What can hang from each mark:
zesavo: pade pema
pade: bome pabor
nedud: lizuf pabor zesavo
rager: lizuf mise
pabor: nedud
bome: latodas nedud pade
latodas: mise rager
lizuf: nedud
pema: pade

Every row comes from one small tree of marks. Brackets hold a mark, then the marks that hang from it, in alphabetical order. Every link used is in the known rows. Which tree was each row made from?
(in the rows, 128 means zero)
Known rows:
[pema [pade [bome [latodas mise] nedud]]]: [154 146 117 115 125 117 142 133 196 190 157 104 121 152 116 100  99 117
 143 117 122 179 166 151 162]
[rager mise]: [149 126 121  92 175 111 119 169 162 165 134  41 148 152 133  73  89 116
 118 132 119 150 192 142 141]
[lizuf nedud]: [164 148  90 100 169 119 121 155 166 168 139  61 150 137 121  88  94 114
 126  96 120 140 195 155 144]
[latodas [rager [lizuf [nedud pabor]]]]: [151 132  92 100 170 113 141 151 149 187 129  79 140 127 123 105  64 143
 116 106 121 128 195 119 143]
[latodas mise [rager [lizuf [nedud pabor zesavo]]]]: [148 122  84 112 145 106 122 133 139 172 134  83 134 127 114 103  81 160
 123 111 122 129 180 104 123]
[lizuf [nedud pabor [zesavo [pade [bome latodas]] pema]]]: [219 149  85  79 134 107 176 139 159 165 155 159 125 124 122 121 103 130
 115 136 136 132 200 129 164]
[pema [pade bome pabor]]: [171 133  90  98 153 126 155 146 174 182 145 111 141 140 138 105  76 129
 125 123 132 161 164 168 204]
[pabor [nedud [zesavo pema]]]: [179 125  96  85 131 100 127 136 144 154 141  92 164 149 141  95 100 102
 113  70 130 169 143 140 131]
[bome [nedud lizuf zesavo] pade]: [181 184 121 100 122 115  96 105 150 107 149  87 126 150 130  85  88 134
 142  94 105 180 180 112  96]
[zesavo [pema pade]]: [171 150  90  79 145 115 159 157 161 175 134  84 153 147 146  93  80 132
 130 105 127 169 157 179 157]
[pabor [nedud lizuf]]: [157 133 104  96 137 103 105 145 159 149 144  88 134 142 127  89  99 121
 131  80 106 181 157 130 142]
[zesavo [pade [bome [latodas rager] [nedud lizuf pabor]]]]: [183 167 121 103 118 102 159 123 176 188 161 139 107 139 124 123  88 149
 142 133 116 165 197  97 154]
[zesavo [pade bome] pema]: [184 158  86  83 150 101 162 152 172 173 145 114 155 152 142  93 102 137
 126 125 134 148 181 167 174]
[pema [pade bome]]: [167 138  86 109 147 120 151 151 175 183 140  87 130 131 129  94  70 127
 129 123 125 156 171 173 175]
[nedud lizuf pabor [zesavo pade pema]]: [204 159  85  62 125  97 141 142 140 134 145 135 138 140 144 103  90 166
 133 131 125 162 184 117 141]
[lizuf [nedud pabor [zesavo [pade bome] pema]]]: [218 150  69  78 143 109 160 135 144 150 143 145 141 122 128 111 100 139
 121 131 142 122 195 138 168]
[zesavo [pade [bome nedud]]]: [177 166 108 101 153 105 129 132 180 180 150  99 160 155 130  91 100 120
 133 110 136 156 197 142 164]
[pabor [nedud lizuf [zesavo [pade bome] pema]]]: [201 142  87  86 111  81 139 118 140 133 149 154 131 137 131  98 121 149
 128  95 125 171 144 132 158]
[pema [pade bome [pabor [nedud lizuf zesavo]]]]: [186 119  92 100 115 105 132 115 143 139 148 151 116 126 129 111  92 141
 128  93 124 185 128 133 189]
[bome pade]: [152 165 105 101 155 132 121 145 169 147 140  59 141 144 135  87  76 121
 125 111 109 150 195 154 121]
[bome [nedud pabor] pade]: [170 173 118  86 153 145 113 132 167 142 144  77 149 147 137 102  71  99
 135 107 118 151 203 125 120]
[pema [pade [bome [latodas mise [rager lizuf]]] pabor]]: [129 116 109 117 137 104 174 135 178 212 149 124 118 148 128 114  81 169
 119 130 123 170 150 141 188]
[rager lizuf mise]: [135 116 127  88 185  98 118 169 155 165 130  51 149 158 135  64  82 131
 104 130 122 153 189 132 143]

Which tree is each row?
[164 130 106  80 158 107 123 138 159 177 145 113 177 152 139 107 109 125
 112  79 141 164 172 143 182]
[zesavo [pade [pabor nedud]]]
[139 129  89 124 144  92 119 125 145 175 135  67 141 137 112  87  94 166
 123  93 120 139 172 122 115]
[latodas mise [rager [lizuf [nedud zesavo]]]]
[184 128 114  57 178  82 144 135 117 136 133 128 168 154 139  84 119 164
  97 118 150 140 182 132 170]
[rager [lizuf [nedud [zesavo [pade pabor] pema]]] mise]
[183 134  98  82 116  91 120 131 138 127 144 110 140 147 138  91 106 125
 127  75 113 185 134 126 129]
[pabor [nedud lizuf [zesavo pema]]]
[159 116 114  94 178  92 112 145 131 144 128  67 140 137 119  67  94 136
 100 117 127 135 194 122 129]
[rager [lizuf [nedud zesavo]] mise]
[182 141  85  80 148 121 176 147 166 170 145 128 150 150 150 107  85 133
 127 120 136 168 145 180 208]
[zesavo [pema [pade bome pabor]]]
[155 113 114  78 193 114 120 170 141 151 126  76 137 133 122  82  84 126
 104 136 126 127 207 120 153]
[rager [lizuf [nedud pabor]] mise]
[200 184 113  69 118 125 122 112 138  94 148 121 130 150 146 101  83 131
 142 108 111 173 171 107 105]
[bome [nedud lizuf pabor [zesavo pema]] pade]
[178 132 100  89 138  97 128 129 159 147 154 155 137 143 131 107 115 145
 127 101 125 173 158 132 202]
[zesavo [pade bome [pabor [nedud lizuf]]]]
[177 159 118 107 117 108 193 123 176 208 150 110 129 150 137 115  84 123
 135 104 125 175 149 156 155]
[zesavo [pema [pade [bome [latodas rager] nedud]]]]
[114 129 101 118 153  97 125 147 169 197 135  52 150 157 129  84  81 160
 127 106 114 156 167 132 130]
[latodas mise [rager lizuf]]
[187 115 109 101 105 102 148 118 155 151 160 165 101 128 124 119  95 134
 119  99 118 194 134 125 185]
[pema [pade [bome latodas] [pabor [nedud lizuf zesavo]]]]
[202 148 113  98 105 116 145 122 165 156 159 146  91 126 121 115  70 129
 138 132 118 183 175 105 153]
[pema [pade [bome latodas [nedud lizuf pabor zesavo]]]]
[114 124 135 110 136 110 133 116 162 171 150 108 133 156 129 115 102 143
 108  82 108 171 146 120 137]
[bome [latodas mise [rager lizuf]] [pade [pabor nedud]]]
[196 147  78  84 155 114 127 141 145 162 140 107 147 118 120 108  92 141
 120 118 138 122 217 124 143]
[lizuf [nedud pabor [zesavo pade]]]
[173 119 108  81 164  97 154 142 113 154 123  89 138 131 132  94  84 148
 105 128 128 125 177 108 127]
[latodas [rager [lizuf [nedud pabor [zesavo pema]]] mise]]
[129 134 112 122 132 108 142 150 188 211 150  57 130 153 123 101  94 137
 132 116 106 162 177 134 126]
[bome [latodas mise rager]]
[184 146  99  95 144 135 144 139 174 179 143 105 136 133 131 109  67 107
 136 121 134 156 182 141 175]
[pema [pade [bome [nedud pabor]]]]
